Each row was made from one small tree. The marks that hang from a mark follow it in brackets, in the order of their numbers. Every link used is in the known rows. Write each row's tree.
Known rows
z947(z403(z222 z752(z540(z50))) z496(z164)): 1.83,0.06,-0.28,1.74,2.65,-1.24,-1.38,0.68,4.77,-0.55,1.07,-2.50,-1.05,-1.23,2.85,0.63,-0.06,0.68,0.21,1.46,-1.46,0.55,0.73,-1.62,-0.37
z947(z403(z164 z222 z752(z540)) z496): 2.69,-1.75,-0.30,1.43,3.14,-1.69,-1.91,0.20,5.80,-0.33,-0.12,-1.54,-0.74,-0.46,0.51,-0.41,-0.65,0.45,0.83,0.19,-0.67,2.30,0.69,-1.37,-1.44
z164(z496(z947(z403(z222 z752(z540(z79(z380))))))): 1.14,-1.83,-0.10,0.90,2.15,-1.28,-0.11,2.02,0.77,1.42,0.11,0.96,-1.14,0.32,1.91,0.59,1.61,1.86,-0.44,0.84,-0.45,1.14,-2.37,-1.01,-0.69
z164(z496(z947(z403(z222 z752(z540))))): 1.10,-0.29,-0.05,1.00,1.97,-2.02,0.52,2.46,1.36,1.03,-0.09,0.01,-0.43,-0.03,1.47,0.04,0.69,2.20,0.29,0.78,0.32,1.47,-2.49,-0.46,-1.16
z164(z496(z947(z403(z222 z752)))): 0.80,-0.02,0.27,1.10,1.17,-2.57,0.77,2.24,1.02,0.93,-0.49,0.08,-0.94,-0.03,1.53,0.05,0.84,1.88,0.65,1.24,0.02,2.31,-2.82,-0.07,-0.62
z496(z164 z947): -0.35,2.23,-1.82,0.96,0.90,0.87,-1.71,-2.46,-0.01,0.64,-0.13,-0.80,-0.96,0.87,4.12,0.61,0.88,-1.35,2.04,4.35,1.89,0.95,-0.18,-1.59,2.40
z496(z164 z947(z403(z222 z752))): 1.90,2.72,-0.42,0.47,1.65,-1.07,-0.99,-1.74,1.89,0.07,-0.02,-1.19,-1.25,0.04,4.51,1.29,-0.49,-1.03,0.65,2.50,1.35,2.68,-1.23,-1.43,0.49
z222(z403(z164(z496) z752(z540(z79(z380))) z947)): 0.66,-2.97,1.70,3.46,0.54,1.55,-3.31,-2.45,0.79,-1.25,-0.73,-0.89,-0.91,-0.28,1.66,-0.81,-1.23,0.31,-0.95,-0.20,-0.32,2.02,1.58,-2.81,-1.77
z222(z403(z164(z496) z752(z540) z947)): 0.68,-1.39,1.64,3.52,0.28,0.77,-2.74,-1.93,1.61,-1.40,-1.11,-1.81,-0.28,-0.53,1.33,-1.33,-2.00,0.75,-0.14,-0.22,0.47,2.33,1.39,-2.22,-2.18
z496(z164 z947(z403(z752(z540(z50 z79))))): 1.58,1.72,-0.85,1.63,2.06,0.75,-2.24,-2.44,1.08,0.36,0.73,-0.99,-1.45,-1.31,5.87,2.55,-1.07,-1.16,0.11,3.13,1.01,0.49,0.75,-3.71,0.86
z50(z540(z79)): 0.35,-4.16,-1.01,-1.17,2.69,-0.59,-1.19,-2.27,-2.14,1.16,-0.10,0.03,-4.30,-1.81,1.51,0.97,0.98,0.16,-0.30,1.15,0.24,1.50,0.43,-0.92,-0.42
z540(z79): -0.22,-3.39,-0.14,-0.14,1.98,0.41,-1.15,-2.41,-0.80,1.10,1.44,0.82,-2.38,-0.29,1.59,1.46,0.78,-0.14,-0.26,0.94,0.27,0.07,-0.04,-1.56,-0.06
z752(z403): -0.97,-0.95,-0.76,-0.38,1.28,-0.65,-0.41,-1.41,-0.09,-0.06,1.04,-0.07,-0.56,0.54,0.41,0.89,-0.42,0.81,0.57,1.06,1.21,-0.95,0.00,-1.40,-0.40
z947(z403(z222 z752(z540)) z496(z164)): 1.83,-0.09,-0.73,1.43,2.99,-1.09,-1.51,0.98,4.99,-0.38,0.75,-2.37,-1.26,-0.90,2.38,0.08,0.13,0.60,0.32,1.19,-0.53,1.10,0.49,-1.51,-0.39
z496(z164 z947(z403(z752(z540)))): 1.73,2.92,-1.51,1.57,1.54,0.47,-2.14,-1.73,1.87,-0.13,-0.10,-1.38,-0.97,-0.68,4.78,1.84,-0.86,-1.05,0.65,3.22,2.21,0.92,0.19,-3.20,0.34
z403(z164 z222 z752(z540) z947(z496)): 1.12,-2.95,1.70,0.93,4.31,0.70,-2.70,-1.58,4.81,-1.11,0.65,-2.63,-1.33,3.32,0.16,-2.62,1.80,-0.12,-0.41,-2.11,0.20,3.18,2.84,2.29,-1.40
z403(z164 z752(z540(z79(z380))) z947): 0.57,-3.52,0.90,2.14,2.78,3.05,-4.23,-4.48,1.85,-1.56,0.59,-1.27,-1.81,2.05,1.41,-0.02,1.48,-1.66,-1.71,-0.94,1.69,1.80,4.02,-0.68,-1.89
z222(z403(z164 z752 z947(z496))): 0.82,-1.13,1.62,2.81,-0.19,0.03,-3.07,-2.24,2.60,-2.02,-1.46,-2.35,-1.68,-0.01,1.28,-1.19,-1.72,-0.21,0.62,0.40,-0.99,2.49,1.90,-1.60,-1.00
z540(z79(z380) z752(z403(z164))): -3.00,-5.29,0.08,0.14,2.56,2.94,-2.37,-2.07,-1.55,1.55,2.79,2.43,-1.93,0.51,2.03,1.29,1.73,-1.74,-0.22,0.84,0.07,0.94,3.53,-2.16,0.25
z222(z403(z164 z752)): 0.41,-0.80,0.11,2.64,-0.60,0.44,-2.32,-3.10,1.76,-0.85,-0.80,-1.29,0.33,-1.38,1.12,-0.05,-3.46,-0.29,0.37,0.63,0.12,2.96,1.03,-3.64,-2.19
z496(z164 z947(z403(z222 z752(z540)))): 2.22,2.53,-0.60,0.36,2.40,-0.49,-1.21,-1.62,2.21,0.29,0.39,-1.28,-0.77,0.04,4.56,1.31,-0.79,-0.71,0.28,2.06,1.70,1.90,-0.82,-1.92,0.06
z403(z164 z752(z540(z50)) z947(z496)): 0.04,-2.09,0.88,3.16,2.52,1.84,-3.74,-2.10,3.91,-2.05,0.17,-2.94,-1.38,1.71,1.04,-1.26,1.40,-0.44,-0.01,0.09,-0.04,0.89,4.85,0.14,-0.85

Which tree is each row?
-1.36,-5.85,1.25,-1.97,4.87,0.08,-1.87,-1.31,-1.40,1.58,1.25,0.24,-5.40,-0.51,2.09,-0.73,1.81,-0.52,0.22,-0.41,-0.66,3.16,3.40,1.05,0.52
z50(z540(z79 z752(z403(z164 z222 z947(z496)))))
0.33,-3.81,0.96,-1.24,4.92,1.15,-2.24,-1.55,0.72,0.33,2.41,-0.51,-2.38,2.81,2.23,-0.32,2.11,0.62,-1.04,-0.39,-0.52,-1.71,1.23,0.14,1.18
z752(z403(z222 z947(z496(z164))) z540(z79(z380)))
2.84,1.33,0.71,-1.07,1.67,-2.64,0.28,-0.17,1.83,0.32,-0.20,-0.11,-1.69,0.66,2.20,1.68,-0.52,0.51,-0.11,0.41,0.49,2.02,-2.67,-0.47,-1.46
z496(z947(z403(z222 z752)))
2.93,-1.42,0.29,0.94,1.82,-3.64,-1.25,-0.58,4.46,-0.09,-1.20,-0.47,-1.36,-0.37,0.58,-0.22,-0.32,0.02,2.76,2.06,-1.20,2.43,-1.33,-0.84,0.48
z947(z403(z164 z222) z496)
1.10,-0.16,0.49,1.35,1.73,-2.00,0.68,2.17,1.11,0.87,0.10,0.00,-0.29,-0.30,1.89,0.42,0.43,2.37,0.23,1.10,-0.49,1.04,-2.28,-0.71,-1.02
z164(z496(z947(z403(z222 z752(z540(z50))))))
-1.44,-1.30,-1.19,1.74,1.54,-0.32,-1.46,-1.31,0.26,0.72,-0.50,0.39,0.59,0.61,1.16,-0.90,-0.40,0.16,2.43,2.35,1.48,1.62,0.51,-1.49,1.29
z752(z403(z164(z496(z947))))
0.00,-0.64,-0.04,3.48,-0.49,0.14,-1.89,-1.06,1.25,-0.03,-1.46,-0.86,0.55,-1.12,1.74,-1.00,-2.70,0.44,0.97,1.29,-0.13,3.60,0.18,-3.20,-1.09
z222(z403(z164(z496(z947)) z752))
1.04,-3.75,2.62,-2.08,4.10,0.18,-0.95,-2.83,-0.79,0.08,2.99,0.36,-1.67,2.56,1.92,1.30,1.00,1.35,-2.45,-1.54,-0.94,-2.60,0.28,-0.06,-0.74
z752(z403(z222 z947) z540(z50 z79(z380)))
1.55,-1.04,-0.97,3.16,1.02,-1.41,-2.56,-0.14,4.84,-1.13,-1.20,-1.53,-1.56,-1.36,0.90,0.37,-0.49,-0.47,1.77,2.09,-0.38,2.11,1.54,-2.22,-0.51
z947(z403(z164 z752) z496)
0.77,-4.85,1.62,-1.10,5.81,0.55,-2.67,-2.77,1.74,0.65,1.72,-0.53,-1.75,2.35,1.48,-1.47,0.36,0.27,0.07,-1.47,0.19,0.29,2.16,0.12,0.76
z752(z403(z164 z222 z947(z496)) z540(z79))
1.32,-2.48,2.23,0.23,2.67,-1.63,-1.84,-2.57,3.09,-0.85,-0.64,-1.33,-2.18,3.30,0.20,-2.30,2.11,-0.71,1.93,0.32,-0.50,3.09,0.41,2.88,1.12
z403(z164 z222 z947(z496))
0.36,-2.59,1.62,0.36,3.11,2.01,-2.22,-1.98,0.91,-1.14,1.81,-1.66,-3.04,1.39,1.60,0.66,1.52,0.24,-2.97,-2.08,1.40,-0.11,2.60,0.17,-2.67
z403(z752(z540(z79)) z947)
-1.13,-2.06,1.09,4.09,0.96,0.83,-2.59,-1.92,1.80,-1.77,-0.82,-1.88,-1.15,1.23,0.58,-1.88,1.71,-0.71,0.34,0.33,1.58,3.79,2.89,1.13,-1.08
z403(z164(z496) z752 z947)
-2.81,-2.25,2.14,1.12,1.78,0.80,-1.62,-0.98,0.03,-0.25,2.08,-0.28,-1.86,0.71,2.10,0.46,1.24,-0.66,1.15,1.37,-1.11,-0.14,4.22,0.04,0.79
z540(z50 z752(z403(z164 z947(z496))))
1.06,-4.05,2.77,-1.02,5.02,0.41,-2.08,-4.84,0.21,0.40,2.35,-0.24,-0.85,1.80,2.31,0.09,-0.76,0.03,-0.91,-1.45,0.24,-0.15,1.92,-0.58,-0.23
z752(z403(z164 z222 z947) z540(z50 z79))
1.01,-0.02,2.39,1.13,-0.66,-0.45,-1.27,-1.87,0.57,-2.02,-0.36,-1.92,-2.25,-0.21,1.44,0.54,-1.89,0.83,-1.30,-0.63,-0.27,0.96,-0.06,-1.30,-2.67
z222(z403(z752 z947))
-0.44,-2.96,-0.73,1.27,2.19,2.39,-1.71,-1.25,0.88,-0.06,2.60,-0.57,-0.63,0.28,1.34,1.75,1.12,0.63,-2.74,-0.52,-0.24,-1.02,2.29,-2.33,-2.64
z403(z752(z540(z50 z79(z380))))
-2.39,-4.89,3.85,-1.64,4.07,0.34,-0.27,-0.32,-1.45,1.37,4.27,0.76,-3.88,0.87,3.09,1.03,1.96,0.28,-0.89,-0.93,-2.76,-0.40,2.86,1.08,0.74
z540(z50 z79 z752(z403(z222 z947(z496))))
0.87,0.31,1.66,1.67,-0.63,-0.81,-2.09,-1.68,0.77,-1.58,-1.12,-1.89,-2.56,-0.28,2.44,-0.34,-0.96,0.45,1.35,2.31,-1.15,0.00,-0.28,-1.63,0.92
z222(z403(z947(z496(z164))))
0.44,-0.68,1.84,1.15,1.74,1.09,-1.56,-1.71,1.27,-2.08,1.44,-2.45,-1.88,1.53,1.29,0.90,1.28,0.75,-2.41,-1.28,0.80,-1.04,2.45,0.29,-2.95
z403(z752(z540(z50)) z947)
-1.76,-3.30,-0.25,-1.32,3.42,-0.73,-0.43,0.38,-1.75,2.11,0.26,0.51,-2.74,-0.66,1.68,-1.01,1.20,0.34,1.23,0.84,0.50,3.86,1.49,0.64,0.01
z50(z540(z752(z403(z164(z496(z947)) z222))))
0.09,-3.94,0.67,2.46,3.86,2.58,-4.43,-2.45,3.47,-1.17,0.51,-2.29,-2.48,1.60,1.39,-1.39,1.75,-1.00,-0.42,-0.78,0.57,1.83,5.06,-0.17,-0.59
z403(z164 z752(z540(z79)) z947(z496))
-0.51,-1.98,-0.01,1.83,2.61,-0.25,-0.65,-0.23,2.47,1.12,0.06,-0.57,0.89,1.75,0.57,-2.34,0.85,0.04,0.68,-0.37,0.56,5.80,0.25,1.04,-0.89
z403(z164(z496(z947)) z222 z752)
0.84,-5.06,1.23,-0.82,5.12,1.01,-2.97,-2.67,1.61,0.31,1.54,0.11,-1.63,3.13,1.18,-1.00,1.47,0.08,-0.31,-0.86,-0.37,-0.12,1.92,-0.07,0.75
z752(z403(z164 z222 z947(z496)) z540(z79(z380)))
2.43,2.76,-0.29,-0.07,1.44,-1.96,-0.74,-2.24,1.03,0.54,-0.59,-0.42,-1.34,0.14,4.54,1.55,-0.54,-0.97,1.85,3.58,1.24,1.91,-2.41,-1.53,1.69
z496(z164 z947(z403(z222)))
-3.90,-5.15,1.31,1.40,2.74,1.92,-1.21,-1.26,-1.98,2.09,3.37,1.62,-1.38,-1.38,3.13,0.98,0.40,-0.65,0.45,1.13,-1.19,0.90,4.01,-2.13,0.76
z540(z50 z79 z752(z403(z164(z496))))
0.22,-1.45,0.92,-1.05,4.44,-0.03,-1.48,-0.78,1.86,-0.27,1.81,-1.69,-1.33,2.63,1.62,-1.10,1.06,1.27,0.05,-0.40,0.65,-1.38,0.96,0.77,0.55
z752(z403(z222 z947(z496(z164))) z540)
1.80,-1.76,2.85,-0.29,2.27,-1.55,-1.46,-4.72,1.50,-0.90,-0.43,-0.77,-1.57,3.12,0.43,-1.24,1.06,-1.21,1.00,-0.31,1.16,3.54,-0.24,2.37,-0.32
z403(z164 z222 z947)
-0.12,-3.48,0.09,0.74,0.55,0.50,-1.10,-2.74,-1.42,0.35,1.65,1.17,-1.79,0.24,2.02,2.71,1.81,-0.03,-0.92,2.04,-2.01,-1.66,0.06,-2.14,0.20
z540(z50 z79(z380))
1.30,-3.26,3.19,-0.99,3.62,0.74,-0.91,-2.13,1.07,-0.88,2.66,-1.20,-2.36,2.96,1.40,0.59,2.22,0.89,-3.92,-3.17,-0.85,0.35,1.06,1.70,-2.85
z403(z222 z752(z540(z50 z79(z380))) z947)
